Each row comes from the steps of one path. Every step used is in the known rows, and no mark comes twice. Write the path behind each row, first mark first.
Known rows:
X/U: [ -6   7 -26 -40 -25  13 -11  22  14  19   8  -7  -9  -1   7  -8   2  14
 -24 -10 -14]
P/A/Y/X: [ 34  11  -3 -20   6   1 -31  44  -3  -3  -4   8 -14  -2  55  -7 -25   7
   0 -28   8]
U/Y/X: [  1  -1  -1 -31 -30  -9 -32  50 -17  10 -13  -4 -12 -16  33   4 -16   9
  -6 -28  -6]
Y/X/P/A: [  3  23  11 -22 -11 -24 -28  31  -2  16   5  -2  -2 -10  32 -22  -5  10
  -4 -21  31]
X/P/U: [-10  13   6 -30 -17  -9 -35  12 -12  26  12 -15  -2  -2  21 -35   5  16
 -30 -16  13]
F/X/U/Y: [  7   9 -28 -32  -6  -8  -8  30  -9  15  -6   2 -14 -30  11  -1  -8  14
 -11  -9 -23]
B/U/Y/P/A: [ 17  16  26 -22   1   9 -41  40  -8  27  -2   4  16  -5  53 -14 -19   0
 -23 -26  19]
X/U/Y/P/A: [ 24  26  -7 -37   3  -1 -21  25  -8  31   9  -2  21   0  44 -12 -19   5
 -26  -8  21]
B/U: [-13  -2   4 -23 -26  22 -31  39  13  16  -4  -1 -13  -3  17 -11   2   8
 -22 -27 -15]
U/F/X/P: [ -8  13 -12 -18 -15 -50  -8  35 -14   7 -13   5  -5 -33  -5 -18  20  10
  -9   2   3]
X/P: [-15  14  -1 -39 -40  -9 -17  14  -9  10   3  -1   1  -7  17 -21  -2  23
 -31  -4  15]
B/U/F/X/P/A/Y: [ 26  17  11  18  45 -28 -11  41 -16  10  -7  28  -4 -34  25 -13   1  -1
  -8 -18   9]
B/X/P/A: [ -5  15   6 -21 -16 -11 -27  38   0  11 -15  -3  -5 -18  27 -12 -11  15
 -26 -16  23]
A/Y/P: [ 14   9  -1 -44 -28   7 -20  18  -8   5 -18  11  12   8  48 -13 -28  13
 -16  -6  12]
B/U/Y/P: [ -6   5  24 -26 -23  11 -30  34 -11  30 -16   5  16  -8  37  -5 -19   1
 -21 -24   7]
F/X/U: [ -3   9 -34 -33 -14  -3  -7  26  18  14  -4   0 -20 -17  -1 -13   5  15
  -1  -7 -23]
P/U: [ -2   1  -9 -37 -19   6 -45  33  -1  17   9 -20 -17   6  24 -28   5  14
 -23 -21  -9]
B/F/X/U/Y: [  4  -5 -14  -9 -11   3   8  38  -2  21 -17   9 -17 -30  11   9 -17  17
  -3 -14 -23]
F/X/U/Y/P/A: [ 26  28 -12 -33  15 -17 -18  30  -4  27  -3   2  10 -19  37 -17 -16   8
   0  -5  13]

Which path is each row?
[  3   9   9 -20 -17 -12  -9  18 -17   6 -15  12   1 -14  36  -7 -23  11
  -6 -20  15]	A/Y/X/P
[ -1   4 -32 -23 -10 -13  -1  36   7  21   3  -3  -7  -7  -8   0  22   3
 -28  -7 -20]	X/U/F
[  8   7  16 -11   6 -12 -28  17 -22  20  -5   1  -2 -10  40 -19 -18   4
  -4 -31  12]	A/Y/X/P/U
[ -1  10  11 -28 -10 -12 -37  16 -39  27   9 -11   5 -16  34 -22 -11  17
 -40 -16  10]	X/P/U/Y
[ 23  15   2 -11  10  -9  -1  36   3  29 -13   8   6 -21  34  -6 -22   7
   6 -12  14]	B/F/X/U/Y/P/A
[  6   1 -20 -18   6 -36 -36  53  -4  13  -7 -12 -24 -19   4 -23  27   2
   0 -16 -21]	P/U/F/X
[ 14   5  11   3  20 -37 -20  31 -30  21  -9   2   1 -18  25  -9   1  -9
  -6 -27   9]	A/Y/X/P/U/F
[ -9  11  13 -24 -29 -23 -19  28 -31  17  -8   1   5 -26  30  -2 -18  10
 -12 -20  17]	U/Y/X/P
[ -9  16  -3 -25  -6 -25 -32  17 -11  21  -1  -8 -14 -21  13 -40   7  17
  -5 -12   7]	F/X/P/U
[ -9   6 -18 -28 -19   1  -9  33  20  24  -3  -7 -14  -5   7   0   3   1
   3 -24 -13]	Y/X/U
[  4  14  -7 -42 -23   1 -10  16 -10  32  -4  -2  20  -4  29  -4 -17   8
 -25  -9   6]	X/U/Y/P
[  2   3 -26 -26 -18 -35 -18  54  -1  -3 -14   2 -20 -22  -2 -10  22   8
   0  -6 -19]	U/F/X
[ 37  12 -12 -32   2  13 -30  34  -8  -7   7   7 -11   5  56 -14 -24  19
 -29 -15   5]	P/A/Y
[ -7   4  -2 -33 -22   3 -10  32  -3  32 -35  -4  13 -18  24  15 -25   1
 -17 -15   0]	B/X/U/Y/P
[ 20   6   5 -37  -6   7 -37  16 -11  19  -9  -3  10  13  51 -27 -22   5
 -16 -17  10]	A/Y/P/U
[-13  16  -7 -35 -30 -26 -15  21  -6   7  -8   5  -9 -23  10 -27   2  24
  -6  -1   8]	F/X/P
[  6  -2   4 -23  -7  -9 -49  46 -23  23  -3 -17 -15 -11  36  -8 -11   2
  -5 -37  -9]	P/U/Y/X
